Known rows, with every step that occurs:
Y, K, G, E: .14  .14  .27  -.04  -.01  -.07  -.24  .03  .11  .08  .00  .27  .08  .01  .27  -.11  -.07  -.10  -.02  -.03  .06  .04  -.32
G, R, U: .06  .07  -.03  -.10  -.08  -.03  -.20  .05  .17  .04  .03  .29  .16  .09  .36  -.09  .16  .13  .00  .04  -.10  .02  -.19
R, G, K: .16  .12  .01  -.03  -.03  -.09  -.06  .13  .17  .02  .03  .20  .24  .08  .22  -.12  .07  .14  .02  -.03  .01  .02  -.17
P, U, R, Y: .10  -.13  .36  -.03  .03  -.03  -.14  .27  .20  -.10  -.07  .10  -.56  .23  .03  -.18  .12  .14  .08  -.04  .00  -.03  -.20
G, E, Y: -.06  .06  .18  -.12  -.03  -.22  -.29  .18  .11  -.01  .08  .31  -.30  .28  .17  -.14  -.14  -.15  -.11  -.04  -.01  .04  -.22
K, G, R, Y, E: .25  .11  .37  -.16  .13  -.09  -.23  .05  .30  -.11  -.10  .25  .09  .02  .10  -.19  .34  -.12  .03  -.02  .11  .00  -.28
P, U, R, Y, E, G: .08  -.12  .24  -.14  .10  -.10  -.32  .24  .21  -.18  -.16  .16  -.71  .25  .00  -.13  .32  -.19  -.01  .00  .17  -.07  -.17
P, U: .05  -.02  .38  -.07  -.13  -.08  -.11  .21  -.02  .05  .08  .46  -.46  .15  .17  -.06  .12  .17  .03  -.05  -.08  .02  -.25
Y, K, U: .13  .06  .38  .00  -.06  .01  -.27  .07  .06  .01  .01  .41  .22  -.02  .30  -.11  -.11  .09  .03  -.04  -.08  .03  -.22
R, Y: .14  .02  .41  -.06  .03  -.15  -.18  .24  .16  -.07  -.01  .25  -.12  .24  .11  -.15  .04  .14  .05  -.03  -.06  .01  -.22
E, Y: .00  -.01  .28  -.08  -.06  -.20  -.23  .28  .07  .00  .12  .36  -.12  .28  .21  -.15  .02  -.13  -.05  -.01  -.07  .04  -.16
P, U, R, Y, E: .09  -.11  .29  -.11  .05  -.03  -.21  .13  .21  -.13  -.18  .08  -.69  .20  .01  -.12  .34  .11  .04  -.03  .05  -.05  -.21
K, G, E, Y: .11  .07  .25  -.12  .02  -.21  -.21  .21  .15  .03  .05  .38  -.29  .11  .19  -.24  -.11  -.37  -.04  -.03  .13  .04  -.27
K, G, R: .14  .08  .38  -.09  -.04  -.08  -.18  .13  .16  .08  .12  .31  .26  -.01  .23  -.20  .13  -.06  .03  -.04  .03  .06  -.26
P, U, R, G, E, Y: .11  -.07  -.13  -.12  .03  -.11  -.08  .24  .24  -.08  -.09  .13  -.73  .21  .14  -.15  -.05  -.19  -.02  -.02  .17  -.05  -.24
G, E, Y, K, U: .05  .09  .22  -.05  .03  -.07  -.35  .06  .15  -.07  -.01  .43  .01  .07  .28  -.14  -.29  -.23  -.09  -.05  .00  .02  -.23
K, U, R, G: .24  -.05  .09  -.06  -.03  -.02  -.09  .18  .24  .01  -.10  .11  -.22  -.04  .21  -.24  -.10  .06  .12  -.02  .15  -.01  -.19
U, R, Y, E: .05  -.05  .25  -.11  .06  -.07  -.30  .10  .27  -.10  -.15  -.10  -.32  .24  .04  -.17  .27  .11  .02  -.01  .04  -.02  -.16
K, G: .19  .05  .41  -.06  -.07  -.13  -.14  .22  .07  .13  .07  .37  -.10  .02  .22  -.20  .06  -.05  .07  -.03  .05  .05  -.26
G, E, Y, K, U, R: -.03  -.01  .13  -.02  .03  .00  -.39  .06  .24  -.07  -.06  .10  -.06  .10  .25  -.21  -.28  -.25  -.08  -.03  .05  .01  -.18
P, U, R, Y, K, G: .30  -.08  .39  .04  .10  .05  -.13  .20  .24  -.09  -.15  .13  -.20  .04  .14  -.19  .16  -.09  .10  .00  .08  -.06  -.25
P, U, R: -.03  -.13  .31  -.04  -.12  -.01  -.16  .20  .07  .06  .04  .13  -.53  .18  .13  -.14  .12  .17  .04  -.04  -.03  .00  -.19

Rows:
.25  .11  .10  -.04  -.01  -.03  -.07  .09  .21  -.01  -.01  .35  .20  -.11  .24  -.20  -.10  .07  .07  -.05  .08  .02  -.19 | R, G, K, U
.12  -.04  -.18  -.03  .06  -.04  -.14  .16  .25  -.13  -.13  .09  -.38  .20  .20  -.07  -.03  -.21  -.06  .00  .12  -.07  -.24 | P, U, R, G, E, Y, K
.09  -.01  .36  .02  .08  .05  -.26  .10  .33  -.11  -.06  .00  .10  .02  .08  -.34  -.10  .07  .08  -.06  .03  .00  -.12 | G, K, U, R, Y
.13  -.08  .30  -.15  .12  -.08  -.41  .18  .29  -.18  -.18  .15  -.39  .09  .06  -.27  .09  -.25  .02  -.02  .22  -.04  -.15 | K, U, R, Y, E, G
.24  -.04  -.02  .00  .06  .00  -.19  .20  .31  -.12  -.12  .15  .11  .03  .30  -.20  -.12  -.25  .02  .02  .10  -.05  -.13 | E, Y, K, U, R, G
.09  .06  .36  -.08  .06  -.09  -.23  .16  .25  -.11  .03  .20  .23  .21  .12  -.14  .10  .14  .00  -.04  -.08  .02  -.23 | G, R, Y
.06  -.02  -.17  -.10  .04  -.16  -.16  .21  .30  -.05  -.07  -.04  -.37  .25  .16  -.20  -.12  -.19  -.04  .00  .15  -.02  -.20 | U, R, G, E, Y
.18  -.11  .03  -.05  -.07  -.03  .01  .24  .16  .01  -.07  .12  -.53  .12  .16  -.12  .13  .13  .09  -.02  .10  -.04  -.22 | P, U, R, G
.25  -.01  .04  .01  -.01  .06  -.15  .10  .25  -.04  -.15  .07  .14  -.05  .29  -.16  -.09  .04  .09  -.01  .09  -.03  -.19 | Y, K, U, R, G
.02  -.05  .18  -.09  .12  -.04  -.35  .14  .26  -.20  -.12  .08  -.37  .20  -.01  -.16  .34  -.20  -.05  -.01  .16  -.06  -.12 | P, U, R, Y, E, G, K
.08  .02  -.07  .00  -.02  -.02  -.11  .12  .26  .02  -.01  -.14  .18  .09  .17  -.20  .09  .13  .03  -.02  .06  .00  -.12 | U, R, G, K
-.05  .09  .12  -.05  .01  -.14  -.34  .10  .12  -.05  .04  .27  .06  .27  .25  -.05  -.12  -.17  -.14  -.02  -.07  .03  -.22 | G, E, Y, K
.19  .05  .31  -.01  .02  -.12  -.23  .22  .12  -.01  .04  .40  .24  .09  .30  -.16  .06  -.37  -.03  .01  .00  .02  -.19 | E, Y, K, G
.17  .01  -.02  -.10  .00  -.03  -.13  .09  .29  .01  -.12  .06  -.40  -.03  .18  -.24  -.26  .04  .08  -.05  .22  .00  -.26 | K, U, R, G, E
.03  .09  .23  -.14  .01  -.07  -.41  .04  .11  -.05  .01  .43  .05  -.04  .17  -.18  .09  -.23  -.06  -.04  .13  .02  -.13 | Y, E, G, K, U
.16  -.03  -.08  -.11  .06  -.09  -.17  .18  .33  -.08  -.11  .12  -.42  .06  .19  -.27  -.29  -.26  .01  -.03  .23  -.02  -.21 | K, U, R, G, E, Y
.11  -.09  .32  .04  .06  .05  -.20  .17  .21  -.14  -.12  .05  -.19  .21  .13  -.09  .14  .12  .04  -.02  -.05  -.05  -.20 | P, U, R, Y, K
.07  .01  -.11  -.09  -.02  -.10  -.12  .12  .25  .04  -.07  -.11  -.35  .16  .15  -.15  -.09  .11  .02  -.02  .14  .00  -.25 | U, R, G, E
.16  .09  .31  -.13  .15  -.09  -.40  .09  .26  -.21  -.11  .40  .03  .01  .08  -.22  .09  -.25  -.03  -.04  .15  -.02  -.15 | R, Y, E, G, K, U
.16  .12  -.14  -.06  .07  -.16  -.18  .13  .21  -.10  -.06  .26  .06  .21  .28  -.03  -.11  -.20  -.10  .00  .05  -.02  -.25 | R, G, E, Y, K
.24  -.01  .29  .00  .13  .04  -.18  .10  .29  -.10  -.18  .08  -.38  .05  .11  -.19  .00  -.13  .05  -.03  .14  -.05  -.32 | P, U, R, Y, K, G, E
.08  -.03  .31  -.02  .12  -.02  -.37  .22  .33  -.16  -.04  .09  .09  .06  .08  -.35  -.11  -.23  .03  -.04  .15  -.02  -.08 | E, G, K, U, R, Y
